What can hang from each mark:
W: K
P: B
V: Q
Y: L
Q: F V
B: G L P X
L: B Y
K: W X
F: G Q
X: B K
G: B J

Each row was made from one small tree. The marks that hang from a mark follow it in brackets, in alphabetical order. Every link used is in the known rows. Write each row's tree.
Known rows:
Y(L(B(X))): [ -4.3 -15.2  -9.6  25.5 -23.0  18.1   1.0 -14.3  -4.5  -7.6   4.0  12.4
 -14.0  19.2  -0.3   5.3   6.5  -5.0  -1.6  -0.7   8.4   9.8 -15.6  17.8
 -16.4   9.2 -27.1 -14.1]
L(B(X(K)) Y): [ 14.7 -23.6  -1.8  27.1 -28.8  30.2  -5.8 -12.9   2.9   5.4  -7.8  21.2
 -22.0  22.2  -4.5  16.0   7.8   4.3  -0.9   0.0  16.5  11.0 -10.8   5.7
 -18.6  19.6 -10.5 -17.5]
W(K(X(B(G(J) P)))): [ 10.3 -15.0 -12.3  23.8 -13.9  33.8  -1.5 -14.9 -12.0  24.1  -4.7  15.5
 -28.1  17.5 -11.5 -11.5  -4.1  12.9  -5.9 -19.5  -0.8   8.5  -8.2  13.0
 -29.3  28.5 -13.6   0.7]
K(W X(B(G(J) L P))): [ 17.5  -6.8 -18.0  23.3 -12.8  26.7 -10.7 -24.6 -27.6  30.3  -6.9  23.0
 -37.2   3.4 -17.2  -3.7  -9.5  -6.6   0.3 -11.2  -5.2  -4.2  -1.6  21.4
 -43.3  31.0 -34.9  22.7]
P(B(L)): [  4.7   5.6   2.9  24.6 -21.0  10.7 -11.5 -15.3   1.5  11.0  -7.0   9.9
 -25.3   4.4   1.0   3.2   1.0 -13.8  -8.4 -19.6   5.3   4.5 -17.2  27.5
 -13.3   8.5 -18.4  -9.3]
K(W X): [  6.5 -12.1  -4.0  14.8 -13.3  24.1 -19.0 -18.4 -21.3  -4.1 -11.0  15.1
 -22.9   6.0 -11.2  19.6   7.9  -3.1  -6.6 -13.3   5.2   1.1  -1.0  13.1
 -25.1   7.7 -16.9  19.3]
L(B Y): [  4.6 -16.5  -2.3  25.2 -25.7  19.2  -6.6  -9.7   9.1   0.3 -14.9  16.2
 -15.3  23.9   1.0  25.0  14.9   7.9   7.9   4.5  12.0  13.9 -11.3   1.2
 -18.3   8.3  -7.3 -14.5]
F(G(B J)): [  4.5 -30.6  -4.8  15.6 -16.6  35.2  -4.4  -1.4   8.6  19.5   8.3  -1.4
 -13.6  11.4 -23.3  -3.1  10.2  15.2   9.8  -2.9 -11.1   8.2  -5.7   8.6
  -3.0   0.2  -2.5  -7.9]
B(G(J) L(Y) X(K)): [ 15.2  -4.9 -12.9  13.3 -12.3  33.0  -3.0 -12.7 -18.7  30.3  18.7  28.2
 -40.0   6.6 -11.3  -1.2  -5.6   3.9  -1.6  -7.2   3.8  -0.8  -8.2  30.1
 -17.2  25.7 -26.5  -1.7]
F(Q): [  9.1 -22.7  -3.4  17.1 -14.3   3.9 -21.7  -7.2   3.0   1.6  -3.7   4.3
 -12.3   5.5   5.0   7.2  10.9  -1.7   1.2  -9.2   1.2  10.3  -7.2  14.0
  -7.3  -8.3  -8.2   9.0]
G(B(X(K(W))) J): [ 17.2 -26.1  -1.3   5.6 -16.9  43.8 -15.3 -14.3   0.0  22.8  12.1  15.6
 -15.8   9.0 -23.3  -5.6   6.1   3.1   0.0  -6.4  -2.5   8.8   0.3  11.8
 -10.4  10.0 -13.0  -6.2]
F(G(B(P) J) Q): [ 20.6 -45.0 -15.1  18.7 -20.1  25.6  -6.0  -1.4   9.9  26.8   0.5  -3.9
 -20.3   4.0 -14.4 -12.4  10.8   5.3  12.9  -3.4 -16.9  12.0   0.5   0.7
 -13.9  -0.8  -6.1   8.5]
Y(L): [ -8.6  -6.3  -8.1   8.6 -13.7  11.7 -11.9 -13.9  -6.1 -10.5  -0.6   7.3
 -15.5  12.6   4.6  12.4   5.8   4.5  -7.3 -11.3   6.7   8.8 -12.8  22.6
 -10.1  -3.8 -20.0  -5.2]
F(G(B J) Q(V)): [ 11.5 -49.5  -5.3  19.1 -22.6  20.4  -6.0  -8.0   7.6  36.9   3.4   2.6
 -15.6  19.2 -14.2   0.7   8.5  13.5  10.9  -6.5 -23.1  10.5   5.6   1.1
   1.3 -12.7  -8.7  -0.5]
V(Q(F(G))): [  5.1 -32.3 -10.2  20.9 -17.3  32.1  -2.8  -5.3   1.9   7.1  14.9  -1.2
 -20.8  19.9  16.6 -13.3   2.3  15.8  -5.7 -15.6  -5.8   2.5  -5.4  24.3
  -8.3  -7.6  -1.0   8.0]
L(B(P X) Y): [ 18.8 -21.9  -9.6  22.5 -29.7  18.0   5.5  -6.8  -0.6  -2.3 -20.5  21.9
 -23.3  13.4  -5.5   6.7  12.4  -1.2  -2.1  10.0  12.3  11.0 -13.5  -7.3
 -28.1  26.9 -16.0  -4.5]
F(G(J) Q): [  8.3 -35.9 -11.4  19.0 -12.8  18.4 -16.2  -3.4   6.1  21.0  12.8  -1.5
 -13.3  12.1 -10.4  -1.9  11.7   9.3  10.5  -7.0 -13.2   5.9   0.7   8.3
  -6.3  -9.2  -9.0   8.0]
L(B(G(J) P X(K)) Y): [ 24.5 -23.3 -17.6  16.1 -26.2  36.1  10.7 -10.1  -5.3  23.4  -0.5  28.6
 -27.0  11.9 -10.5  -3.8   2.4   4.3   3.4   2.4   9.1  10.3  -8.3  -4.2
 -28.2  39.4 -15.7 -10.7]
K(W X(B(G L(Y)))): [  8.6  -7.1  -4.8  38.8 -17.4  28.2 -17.3 -25.1 -27.7  20.5 -16.1  23.8
 -41.1  10.8 -12.9  23.4  -8.6   1.7   4.1 -11.6  -1.1  -6.0  -3.5  32.9
 -33.9  21.6 -33.3  19.9]
F(G(B(L P)) Q(V)): [ 22.5 -39.9 -12.5  27.3 -28.0   5.6  -1.6  -8.2  -5.7  33.2 -12.7   7.7
 -38.4   6.2  -3.3  -3.4  -1.2  -1.7   0.5 -11.0 -13.3   8.5  -4.4  11.0
 -15.8  -3.3 -13.8   7.7]
X(K(W)): [ 13.0 -12.7  -1.2   4.3 -15.3  23.0 -30.2 -17.7  -7.8   7.7  -0.9  19.4
 -18.5   7.5  -4.6  14.2   0.9   4.1 -12.3 -21.6  14.2   6.5  -6.1  16.6
 -15.2   2.0  -4.4  -4.4]
Y(L(B(G P X))): [  4.9 -14.5 -19.7  23.7 -24.7  17.7  14.6 -10.2 -16.3  -1.5   0.2  19.4
 -23.8   5.4   0.3  -6.9  -1.7  -7.5  -2.4  -0.7   7.8   8.0 -19.0  15.0
 -24.9  25.4 -29.2  -6.2]
Y(L(B(G P X(K)))): [ 10.8 -16.1 -20.8  22.3 -26.2  24.8  10.5 -14.3 -15.4   5.9   2.3  21.7
 -27.9   6.2   1.6  -6.8  -7.1  -6.8  -6.9  -9.4  13.0   9.7 -17.7  18.2
 -25.7  27.6 -24.9 -14.1]
V(Q(F(G(B(X) J)))): [ 10.4 -43.0 -10.2  20.7 -18.6  48.7   5.5  -4.0   6.5  20.0  25.9  -2.6
 -19.5  21.4   1.2 -27.6   4.6  14.8   2.4  -5.8 -16.7   4.1   0.6  20.4
  -6.5  -1.0  -7.5   5.9]
Q(F(G(B)) V): [  2.4 -32.4  -4.0  20.0 -27.5  31.5   8.9  -8.5  -3.2  20.5   0.1  12.2
 -17.0  22.4  -5.2  -1.5  -3.3  24.0 -10.6 -13.4 -15.8   4.4  -5.7   8.7
   5.2  -3.2   2.9 -17.6]
Q(F(G(B(P) J)) V): [ 10.9 -33.5 -15.9   6.1 -24.8  34.8  14.0  -9.8  -1.8  31.3   4.6  14.3
 -16.8  21.5 -10.1 -15.0  -0.9  22.8 -10.0  -9.7 -20.5   6.8   0.9  -6.1
  -5.2   5.9  -0.7 -14.5]

Which tree is each row?
[ 13.6 -17.4 -19.8  19.8 -26.6  27.4   2.8 -17.9 -22.5   8.6   2.8  27.2
 -29.4   6.3  -1.2  -1.0  -7.7  -7.9  -5.5 -10.5  11.1   6.5 -12.8  17.8
 -31.2  25.8 -30.2  -7.8] => Y(L(B(G P X(K(W)))))
[ 12.7 -17.3  -2.5  16.6 -13.6  34.2 -27.0 -22.2  -5.1  37.1   8.3  21.8
 -15.3  13.4 -16.3   1.0 -12.0  13.1   0.0 -19.4   0.7   1.3  -4.6  22.5
 -15.4  16.5 -15.0  -7.1] => X(B(G(J)) K(W))
[ 14.9  -7.1   0.5  25.6 -17.2  20.7 -37.0 -28.4  -7.0  28.0  -2.8  20.4
 -29.4  14.3  -5.7   8.8 -13.3  -0.6  -9.6 -22.5  10.3   1.0  -9.7  36.3
 -25.1   8.8 -20.1  -7.0] => X(B(L) K(W))
[ 29.5 -51.6 -14.4  20.9 -22.3  35.6  -5.0  -4.3   4.9  31.7   7.4   1.4
 -26.1   2.0 -19.2 -19.7   4.7   1.6   5.1  -7.7 -12.9   9.6   1.1   4.7
 -13.7   8.5  -8.6   4.8] => F(G(B(P X(K)) J) Q)
[ 15.2   3.7 -18.7   9.4 -13.5   4.9   1.8  -4.6 -22.2  11.4  -2.7  21.8
 -38.6 -11.5   1.7  -9.2  -6.8  -8.6  -7.2  -9.4   8.3   2.3 -20.9  24.4
 -26.4  23.3 -18.4   9.0] => B(G L P)
[ 18.5  -7.9 -12.5  33.5 -19.1  23.7 -11.3 -24.6 -30.3  21.4 -24.9  26.6
 -46.4   4.6 -11.8  14.7  -9.5  -2.5  -1.5 -10.1   1.0  -5.4  -3.9  23.5
 -44.0  30.6 -34.4  25.2] => K(W X(B(G L(Y) P)))
[ 17.8 -21.3 -16.8  18.1 -24.4  27.9  15.2  -5.3  -5.8  15.4  -3.4  26.6
 -23.6  11.2 -12.3  -3.2   7.7   3.3   8.2  12.9   3.1   8.1  -9.7  -6.6
 -27.5  36.2 -20.0  -2.5] => L(B(G(J) P X) Y)
[ 15.0 -53.8   1.1  33.7 -27.9  15.7  -0.8  -4.2  -2.0  23.3  -4.2   4.5
 -22.7  10.7 -14.2   0.0   3.5   5.8   2.0  -6.2 -17.0   5.0  -2.4   9.3
   3.0  -6.5 -12.2   5.2] => F(G(B(X)) Q(V))
[ 16.7  -0.1  -3.7  21.2 -19.2  33.9  -8.4 -19.3 -15.7  37.8  17.9  25.9
 -33.2   0.0 -14.9 -10.3 -11.1 -14.7  -5.5 -23.1  -1.3  -3.1  -8.7  33.3
 -17.6  25.9 -30.7  -5.5] => P(B(G(J) L X(K(W))))
[  5.2  -7.7  -3.1  37.1 -16.7  21.9 -14.6 -23.7  -9.9  11.3 -22.4  11.1
 -34.8  16.9  -7.9  18.8  -0.8   1.6  -1.8  -8.6   4.5   0.6  -6.7  25.6
 -28.4  17.2 -26.0   8.7] => K(X(B(L(Y))))
[  3.6 -16.8 -16.0  17.9 -20.9  37.5  -2.5 -20.3 -15.5  17.8  21.8  24.4
 -18.9  18.1  -7.8   1.7  -3.6  -1.4   4.4  -7.8   3.5   6.5  -5.8  22.0
 -21.8  17.2 -31.0 -14.2] => Y(L(B(G(J) X(K(W)))))
[ 22.4 -40.5 -17.1  17.2 -23.8  12.9  -1.1  -9.5  -0.9  45.6  -0.3   7.6
 -32.8  11.1 -10.2  -9.9   2.6   2.0   6.0  -6.4 -21.3   9.6   2.5   4.1
 -17.2  -2.7 -16.5   6.1] => F(G(B(L P) J) Q(V))
[ 17.4  -5.8 -11.6  10.2 -13.4  35.9 -12.3 -16.7 -26.1  33.3  19.6  34.4
 -40.9   7.3 -14.8   5.2  -6.5   2.0  -1.0  -8.2   1.5  -3.8  -2.3  30.6
 -23.7  23.4 -31.6   5.6] => B(G(J) L(Y) X(K(W)))
[ -0.3 -25.3  -7.3  14.5 -22.3  21.1   4.0  -9.7  -9.3  14.9   4.1  15.7
 -16.0  23.4  -1.0   1.3  -3.6  23.2 -18.0 -16.7 -10.9   0.1  -6.0   7.9
   2.1  -2.4  -0.8 -12.8] => Q(F(G) V)
[ 16.6  -3.5  -8.5  17.4 -14.4  24.7 -13.1 -13.7 -31.9  20.8  16.1  30.1
 -40.2  -5.7  -8.7  -2.8 -14.1  -9.9 -10.1 -16.9   8.4  -5.7 -14.8  41.6
 -19.5  21.5 -26.7   5.7] => B(G L X(K(W)))
[ 17.1  -0.2   1.4  29.0 -23.8  27.8  -9.1 -18.3 -19.8  26.8   6.9  25.8
 -38.1  -4.8  -9.0  -3.4 -14.4 -17.3 -10.9 -26.7   5.4  -4.6 -15.1  39.0
 -16.7  25.3 -27.9  -4.5] => P(B(G L X(K(W))))
[ 23.4 -21.5 -19.3  13.5 -22.4  31.3  11.0  -8.2  -7.3  22.9  11.0  24.8
 -20.6   3.6 -11.4 -20.5  -1.7  -5.2  -1.3  -2.7   9.3   9.6 -13.6   1.5
 -25.5  38.0 -13.9 -12.4] => L(B(G(J) P X(K)))
[ -0.8 -19.4 -14.7  10.5 -13.1  38.4  -2.0  -5.8   0.5  14.9  21.6   6.3
 -10.6  19.0  -7.6  -9.9   3.8  21.8  -4.5  -9.8 -13.1   1.4  -4.5  11.5
  -3.9   1.2   0.1 -10.4] => Q(F(G(J)))
[  5.4   5.2  -3.1  22.2 -19.2  23.7  -2.0 -13.5  -2.1  29.0   0.9  19.1
 -30.7   8.2  -6.0   6.6   0.3  -1.6   6.0 -12.7  -3.9   2.9 -10.0  23.8
 -15.1  18.1 -24.4  -6.9] => P(B(G(J) L(Y)))
[  6.4   4.6   4.3  26.8 -23.8  14.6 -11.4 -15.7   2.5  11.7 -16.1  14.4
 -30.8  10.5   1.1  16.7   4.5  -6.0  -4.8 -14.4   5.7   5.5 -13.7  23.9
 -16.0   8.7 -19.6  -8.6] => P(B(L(Y)))
[ 27.6 -25.0  -9.4  19.0 -31.1  28.3  -7.2 -16.6  -6.7   8.5 -17.0  30.3
 -29.1  14.3  -7.5  12.6   5.4  -1.6  -5.8   0.0  16.9   9.7  -6.7  -3.1
 -35.0  27.7 -15.5  -5.6] => L(B(P X(K(W))) Y)
[  4.0 -15.8  -9.6  19.7 -21.3  29.5   2.9  -6.2   3.3  16.6   1.2  21.8
 -14.6  21.7  -6.4  14.6  11.0  12.4  17.6   7.1   2.5  11.0  -8.2   2.1
 -16.9  18.2 -12.1 -12.7] => L(B(G(J)) Y)
[ 25.3  -6.9 -15.6  14.3 -15.7  26.1 -21.4 -24.9 -15.0  46.1   3.9  28.4
 -34.7   5.0 -12.1 -11.0 -18.8  -0.3  -5.2 -19.6   3.5  -0.1  -7.5  26.7
 -35.5  27.5 -25.2   0.1] => X(B(G(J) L P) K(W))
[  8.7 -41.2  -3.6  23.7 -21.7   1.8 -11.2  -7.0  -4.0  19.3  -5.5   6.3
 -19.4  14.6  -2.7  10.3   4.2  10.2  -2.2 -13.9 -10.4   4.1  -2.5   6.4
  -1.1 -12.5  -8.7   6.8] => F(G Q(V))
[ 15.9 -43.8  -3.2  36.0 -27.2  12.1  -1.0  -7.0  -8.0  30.6  -0.4   7.0
 -34.6   9.6 -10.6  -2.6  -1.0  -2.6   2.5  -7.2 -16.9   2.8  -5.0  22.0
  -4.2  -5.0 -20.2   6.8] => F(G(B(L X)) Q(V))
[ 25.9  -7.3  -8.2  19.9 -19.8  15.9 -30.2 -27.4  -9.8  29.2 -13.8  23.1
 -35.2   6.5  -5.1  -0.8 -14.2  -4.7 -15.1 -21.9  12.7   2.7 -10.4  25.9
 -36.7  18.4 -20.2  -0.8] => X(B(L P) K(W))
[ 28.2 -16.6 -14.2   6.2 -20.7  37.1  -2.2 -14.4  -2.2  29.7  -0.9  19.8
 -39.1   6.3 -15.3 -10.4   3.7  -1.4  -3.0  -1.0   1.9  11.3  -4.2  10.8
 -26.7  24.5 -19.4  -5.2] => G(B(L(Y) P X(K)) J)
[  7.6   2.1  -3.2  24.3 -17.5  23.5   4.4 -10.4  -9.3  26.2  14.6  17.6
 -27.7  -1.7 -13.1 -15.4  -4.3 -14.6  -2.3 -12.5  -5.4  -2.4 -15.0  30.1
 -11.5  25.5 -31.1  -3.4] => P(B(G(J) L X))
[ 16.8 -45.0 -10.8  19.5 -20.4  55.9   1.8  -8.9   7.3  27.5  28.4  -0.5
 -23.2  22.3   3.1 -28.1  -0.4  15.5  -2.4 -14.7 -11.6   5.1   1.7  23.5
  -7.2   1.1  -3.0  -0.7] => V(Q(F(G(B(X(K)) J))))
[ 11.2 -44.0  -7.1  23.8 -18.5  29.3 -11.6  -2.6  12.3  26.3   9.1  -6.1
 -14.4  11.4 -15.8  -3.8  12.2   9.5  18.3  -3.9 -19.0  10.3   1.8   9.7
  -3.5  -9.9  -4.8   2.9] => F(G(B J) Q)
[  2.8  -2.4  -7.1  25.3 -10.1  16.9 -12.2 -14.1  -4.2  32.7   9.1  15.1
 -21.8  11.1 -10.6  -8.5  -9.4   4.2   5.5  -6.8  -4.5  -0.1 -14.4  32.8
 -16.1  17.0 -24.3  -3.7] => X(B(G(J) L))
[  2.0 -32.8  -8.5  10.6 -22.6  37.9   8.5  -9.8   1.1  31.0  11.3  11.6
 -12.3  27.3 -11.0  -7.2   0.2  26.9  -5.6 -10.1 -22.7   5.5   0.9   2.9
   3.6  -1.9   0.2 -18.3] => Q(F(G(B J)) V)
[  9.2 -31.3  -9.7  31.1 -23.8  40.9  -0.4  -7.9   2.6  19.2   7.9   1.3
 -37.6  24.3  15.8  -5.6   0.9  15.8   4.5  -9.6  -9.9   4.8  -2.5  32.8
 -15.0  -6.9  -7.3   4.8] => V(Q(F(G(B(L(Y))))))
